What can hang from each mark
D: P W X
V: H
P: D H
H: P V
K: X
W: B D S
X: D K
B: W
F: V

Every row comes from one small tree of marks. The marks that hang from a mark follow it in brackets, in alphabetical order. Every link used is in the known rows. Which tree was each row made from?
Known rows
D(W(B S) X(K)): [-0.22  0.01  0.05  0.27 -0.30  0.00 -0.13 -0.16 -0.08  0.10  0.02  0.03
 -0.11 -0.04  0.03  0.34 -0.18 -0.06  0.05 -0.06  0.27  0.03 -0.09 -0.07]
K(X(D(P))): [ 0.07 -0.13  0.01 -0.04 -0.08  0.03  0.28  0.00 -0.03 -0.06  0.06 -0.10
 -0.18 -0.01  0.19 -0.26 -0.09  0.11  0.15  0.01  0.15 -0.24 -0.08  0.07]
B(W(D(X) S)): [-0.22  0.00 -0.05  0.08  0.07  0.10 -0.09 -0.41 -0.07  0.02  0.10 -0.18
 -0.05 -0.13  0.04  0.25 -0.01 -0.05  0.14 -0.07  0.13  0.06 -0.15 -0.55]
D(X): [ 0.13 -0.05 -0.09  0.07 -0.15  0.07  0.21  0.19 -0.02 -0.01  0.09  0.07
  0.00 -0.05  0.11  0.11  0.02 -0.02  0.18 -0.07  0.04  0.04 -0.13 -0.01]
F(V(H(P(D)))): [ 0.35 -0.04  0.07  0.08  0.17  0.09  0.33  0.01 -0.10 -0.08  0.10 -0.11
 -0.10 -0.18  0.06 -0.28  0.07 -0.20  0.10  0.00  0.05 -0.15 -0.17 -0.15]
H(P V): [ 0.14 -0.13 -0.07  0.20  0.19  0.09  0.18  0.12 -0.12 -0.31  0.03  0.02
 -0.01 -0.02 -0.01 -0.48  0.07 -0.23  0.15  0.05 -0.15  0.03 -0.16 -0.28]
P(D H): [ 0.12 -0.01 -0.11 -0.27 -0.01  0.10  0.15  0.22 -0.09 -0.05  0.18  0.15
  0.00 -0.09  0.08 -0.08 -0.03  0.03  0.17 -0.07 -0.01 -0.20 -0.12 -0.16]
V(H(P(D(X(K))))): [ 0.26 -0.06  0.09 -0.09  0.18  0.09  0.22  0.08 -0.14  0.04  0.12 -0.16
  0.07 -0.10 -0.03 -0.18  0.02  0.05  0.11 -0.09  0.06 -0.15 -0.09 -0.16]
D(X(K)): [ 0.12 -0.07 -0.01  0.09 -0.28  0.09  0.19  0.10 -0.05 -0.01  0.08  0.10
 -0.01  0.00  0.18  0.07 -0.02  0.06  0.09 -0.07  0.09  0.02 -0.17  0.07]
B(W): [-0.11 -0.03 -0.03 -0.02  0.09  0.04  0.23 -0.13  0.11 -0.09  0.15 -0.03
 -0.04 -0.09  0.06  0.02  0.00 -0.03  0.16 -0.02  0.10  0.01 -0.16 -0.43]
P(D(W(B) X) H): [ 0.04  0.04 -0.11 -0.09 -0.11 -0.01 -0.04  0.18 -0.08  0.08  0.11  0.14
 -0.02 -0.14  0.03  0.15 -0.11 -0.07  0.12 -0.07  0.04 -0.19 -0.09 -0.13]
V(H(P(D(W X)))): [ 0.23 -0.04  0.08 -0.06  0.29  0.05  0.20  0.11 -0.11  0.05  0.11 -0.18
  0.06 -0.15 -0.12 -0.14  0.02 -0.01  0.15 -0.06  0.08 -0.15 -0.06 -0.20]
D(P(H) W(B S)): [-0.24 -0.02 -0.02  0.25 -0.15 -0.17  0.02 -0.08  0.04  0.04  0.16  0.11
 -0.22 -0.09 -0.02  0.30 -0.15 -0.07  0.11  0.01  0.35 -0.02  0.03 -0.08]
H(P(D)): [ 0.18 -0.09 -0.07  0.01  0.14  0.09  0.20  0.29 -0.13 -0.10 -0.01 -0.09
  0.12 -0.02 -0.12 -0.32  0.06 -0.05  0.17 -0.03 -0.07 -0.10 -0.12 -0.28]
D(P W(B)): [-0.11 -0.05  0.00  0.19 -0.01 -0.22  0.23  0.02  0.12  0.01  0.16  0.09
 -0.21 -0.12  0.05  0.10 -0.09 -0.06  0.10  0.04  0.21 -0.06  0.04  0.01]
F(V(H(P))): [ 0.32 -0.05  0.07  0.13  0.14  0.08  0.36  0.01 -0.05 -0.09  0.10 -0.08
 -0.10 -0.15  0.04 -0.26  0.07 -0.20  0.11  0.00  0.09 -0.09 -0.17 -0.14]
H(P(D(W X))): [ 0.18 -0.07 -0.04  0.16  0.12  0.04  0.11  0.29 -0.13 -0.02 -0.05 -0.10
  0.11 -0.06 -0.17 -0.20  0.03 -0.10  0.15 -0.01 -0.01 -0.11 -0.11 -0.24]
X(D(W(S)) K): [ 0.00  0.05  0.14  0.06 -0.18  0.03  0.04 -0.23 -0.09  0.05  0.09 -0.01
 -0.19  0.01  0.09 -0.09 -0.24  0.08  0.06 -0.01  0.30 -0.26 -0.13  0.02]
W(B D): [-0.17  0.01 -0.10 -0.26  0.02  0.03  0.05 -0.10 -0.05 -0.04  0.09  0.01
 -0.06 -0.08  0.16  0.00 -0.03  0.00  0.12 -0.11 -0.10 -0.01 -0.02 -0.29]
H(P(D(X(K))) V): [ 0.24 -0.13 -0.07  0.20  0.12  0.12  0.05  0.07 -0.24 -0.22  0.00 -0.02
  0.01 -0.05  0.07 -0.44  0.06 -0.20  0.07  0.03 -0.22 -0.08 -0.21 -0.22]
F(V(H)): [ 0.29 -0.03  0.08  0.03  0.11  0.08  0.38 -0.07 -0.02 -0.08  0.18 -0.03
 -0.18 -0.18  0.16 -0.17  0.04 -0.16  0.12 -0.01  0.10 -0.10 -0.15 -0.07]
H(P): [ 0.12 -0.11 -0.05  0.11  0.06  0.08  0.27  0.32 -0.04 -0.14 -0.01 -0.04
  0.12  0.02 -0.15 -0.28  0.05 -0.06  0.19 -0.02  0.03  0.02 -0.12 -0.25]
H(P(D(W X)) V): [ 0.21 -0.10 -0.06  0.26  0.24  0.05  0.02  0.09 -0.21 -0.19  0.00 -0.04
 -0.02 -0.11 -0.03 -0.39  0.05 -0.27  0.11  0.06 -0.18 -0.10 -0.16 -0.26]
K(X): [-0.04 -0.16  0.02 -0.10 -0.03  0.13  0.30  0.10 -0.02 -0.15  0.05 -0.04
 -0.08  0.00  0.13 -0.25 -0.02  0.09  0.18 -0.01  0.09 -0.11 -0.10 -0.06]

Write each row's tree
[ 0.09  0.03  0.13  0.00 -0.15  0.00  0.16 -0.11 -0.02  0.02  0.10  0.05
 -0.17  0.00  0.13 -0.19 -0.21  0.10  0.05  0.00  0.23 -0.29 -0.14  0.08] => X(D(W) K)
[-0.30  0.03  0.02  0.08 -0.01 -0.02 -0.01 -0.11 -0.01  0.00  0.08  0.02
 -0.13 -0.07 -0.07  0.19 -0.15 -0.10  0.16 -0.03  0.23  0.00 -0.01 -0.25] => D(W(B S))
[ 0.13 -0.08 -0.04  0.42 -0.12 -0.18  0.12  0.08  0.04  0.00  0.17  0.19
 -0.20 -0.16  0.09  0.17 -0.05 -0.14  0.09  0.07  0.19 -0.05 -0.07  0.13] => D(P(H(V)) W X)
[ 0.23 -0.05  0.07 -0.16  0.31  0.09  0.27  0.11 -0.11  0.00  0.14 -0.17
  0.06 -0.12 -0.08 -0.23  0.04  0.02  0.16 -0.08  0.04 -0.15 -0.05 -0.23] => V(H(P(D)))
[ 0.06  0.03 -0.02  0.06 -0.05 -0.17  0.18 -0.05  0.06  0.08  0.13  0.01
 -0.23 -0.08  0.10 -0.01 -0.18 -0.02  0.12  0.02  0.19 -0.24 -0.01  0.04] => X(D(P W(B)))
[-0.24 -0.03  0.01  0.27 -0.05 -0.17  0.07 -0.15  0.03  0.05  0.14  0.02
 -0.24 -0.10  0.01  0.25 -0.12 -0.07  0.11  0.02  0.30 -0.01  0.05 -0.08] => D(P W(B S))
[ 0.18 -0.12 -0.04  0.25 -0.41 -0.06  0.23  0.13  0.01  0.04  0.17  0.20
 -0.09 -0.02  0.22  0.18 -0.03  0.08  0.03 -0.03  0.20 -0.01 -0.14  0.23] => D(P(H) X(K))
[ 0.08 -0.08 -0.07 -0.05  0.09 -0.01  0.16 -0.08 -0.06 -0.11  0.21  0.07
 -0.16 -0.13  0.20 -0.12  0.05  0.01  0.12 -0.01 -0.02 -0.07 -0.05 -0.13] => W(D(P(H(V))))
[ 0.00 -0.08  0.07 -0.06 -0.01  0.05  0.20  0.00 -0.03 -0.06  0.02 -0.10
 -0.15 -0.03  0.10 -0.27 -0.13  0.06  0.16  0.02  0.18 -0.27 -0.09 -0.02] => K(X(D(W)))
[-0.02  0.02 -0.03 -0.17  0.14  0.00  0.10  0.05 -0.06  0.00  0.12  0.02
 -0.08 -0.14  0.06 -0.06 -0.07 -0.03  0.14 -0.03 -0.01 -0.21 -0.04 -0.19] => P(D(W(B)))
[-0.11  0.00 -0.08 -0.13 -0.19  0.04 -0.04 -0.13 -0.09  0.03  0.05  0.02
 -0.04 -0.06  0.23  0.11 -0.05  0.02  0.04 -0.13 -0.07  0.01 -0.08 -0.17] => W(B D(X(K)))
[ 0.14 -0.03 -0.12 -0.21  0.07  0.11  0.10  0.08 -0.15 -0.17  0.22  0.19
 -0.09 -0.12  0.18 -0.22 -0.02 -0.09  0.14 -0.02 -0.13 -0.19 -0.15 -0.18] => P(D H(V))
[-0.35  0.04 -0.09 -0.14 -0.04  0.11 -0.19 -0.34 -0.18  0.01  0.07 -0.10
 -0.10 -0.05  0.10  0.22 -0.08 -0.02  0.14 -0.14  0.05  0.07 -0.01 -0.42] => W(B D S)
[ 0.10 -0.09  0.05  0.40 -0.31 -0.17  0.15  0.08  0.05  0.09  0.14  0.19
 -0.15 -0.09  0.09  0.22 -0.09  0.02  0.02  0.03  0.32 -0.08 -0.09  0.23] => D(P(H) W X(K))
[ 0.13 -0.02  0.02  0.00  0.00  0.04  0.08  0.04 -0.12  0.06  0.09  0.02
 -0.05 -0.13  0.11  0.00 -0.05  0.02  0.08 -0.03  0.04 -0.21 -0.12 -0.03] => P(D(W X(K)))
[ 0.16  0.01 -0.01  0.11 -0.01 -0.13  0.18 -0.03  0.02  0.00  0.18  0.09
 -0.26 -0.10  0.10 -0.10 -0.16 -0.06  0.13  0.05  0.19 -0.27 -0.06  0.06] => X(D(P(H(V)) W))
[ 0.03 -0.11  0.06  0.03 -0.02 -0.02  0.24 -0.02 -0.01 -0.04  0.05 -0.10
 -0.20 -0.04  0.13 -0.24 -0.12  0.08  0.14  0.05  0.21 -0.27 -0.06  0.07] => K(X(D(P W)))
[ 0.18 -0.14 -0.01  0.28 -0.32 -0.06  0.28  0.05  0.00  0.04  0.15  0.10
 -0.11 -0.03  0.25  0.13  0.00  0.09  0.04 -0.02  0.15  0.01 -0.12  0.24] => D(P X(K))
[ 0.18 -0.02 -0.08 -0.14 -0.21  0.11  0.07  0.18 -0.14  0.02  0.14  0.16
  0.02 -0.07  0.16  0.03 -0.05  0.06  0.09 -0.09  0.01 -0.18 -0.18 -0.04] => P(D(X(K)) H)
[-0.30  0.02 -0.07 -0.01 -0.24  0.12 -0.27 -0.38 -0.23  0.08  0.03 -0.09
 -0.08 -0.03  0.16  0.33 -0.10  0.00  0.06 -0.16  0.08  0.08 -0.07 -0.29] => W(B D(X(K)) S)
[ 0.33 -0.03  0.10  0.13  0.21  0.05  0.29 -0.01 -0.08 -0.06  0.09 -0.11
 -0.12 -0.20  0.02 -0.27  0.05 -0.22  0.10  0.02  0.09 -0.17 -0.15 -0.15] => F(V(H(P(D(W)))))
[-0.11 -0.05  0.02  0.29 -0.06 -0.13  0.11 -0.03  0.02  0.02  0.19  0.09
 -0.21 -0.11 -0.05  0.21 -0.10 -0.04  0.14  0.04  0.39 -0.05  0.00 -0.04] => D(P(H) W(S))
[-0.11  0.03 -0.03 -0.11  0.11  0.04 -0.02 -0.07 -0.13  0.03  0.11 -0.04
 -0.10 -0.13  0.02  0.05 -0.10 -0.05  0.15 -0.04  0.05 -0.17 -0.03 -0.25] => P(D(W(B S)))
[-0.15 -0.04 -0.04  0.43 -0.21 -0.17 -0.04 -0.12 -0.02  0.15  0.09  0.00
 -0.19 -0.11  0.03  0.46 -0.12 -0.11  0.09 -0.01  0.30  0.04  0.01  0.02] => D(P W(B S) X)
[-0.12 -0.04 -0.11 -0.13 -0.01 -0.08  0.10 -0.13 -0.02 -0.01  0.14  0.01
 -0.13 -0.10  0.21  0.04 -0.01  0.02  0.09 -0.07 -0.05 -0.02  0.01 -0.18] => W(B D(P))
[-0.21  0.03 -0.03  0.24 -0.17 -0.03 -0.12 -0.07 -0.06  0.10  0.03  0.00
 -0.09 -0.09 -0.04  0.39 -0.14 -0.14  0.14 -0.06  0.22  0.05 -0.05 -0.15] => D(W(B S) X)
[ 0.14 -0.08 -0.10  0.07 -0.02 -0.02  0.09 -0.05 -0.09 -0.04  0.17  0.06
 -0.12 -0.15  0.21  0.03  0.05 -0.02  0.10 -0.03 -0.03 -0.02 -0.08 -0.06] => W(D(P(H(V)) X))
[-0.03  0.04 -0.01  0.12 -0.08 -0.13  0.07 -0.17 -0.01  0.10  0.12 -0.04
 -0.25 -0.07  0.06  0.09 -0.20 -0.03  0.13  0.00  0.26 -0.21 -0.01 -0.03] => X(D(P W(B S)))
[ 0.14 -0.07 -0.02  0.08  0.20  0.04  0.16  0.27 -0.11 -0.07 -0.02 -0.09
  0.09 -0.06 -0.18 -0.30  0.03 -0.08  0.16  0.00  0.00 -0.14 -0.10 -0.28] => H(P(D(W)))
[ 0.26 -0.05  0.05 -0.11  0.25  0.08  0.23  0.12 -0.13  0.03  0.12 -0.18
  0.08 -0.12 -0.07 -0.15  0.04  0.01  0.15 -0.08  0.04 -0.13 -0.07 -0.20] => V(H(P(D(X))))
[ 0.39 -0.05  0.05  0.14  0.13  0.08  0.29  0.02 -0.11 -0.04  0.08 -0.11
 -0.09 -0.18  0.07 -0.21  0.07 -0.21  0.10 -0.01  0.05 -0.13 -0.18 -0.12] => F(V(H(P(D(X)))))
[-0.07 -0.05 -0.08  0.00 -0.22 -0.07  0.02 -0.16 -0.06  0.07  0.09  0.02
 -0.11 -0.08  0.28  0.16 -0.03  0.04  0.00 -0.09 -0.02  0.00 -0.05 -0.05] => W(B D(P X(K)))
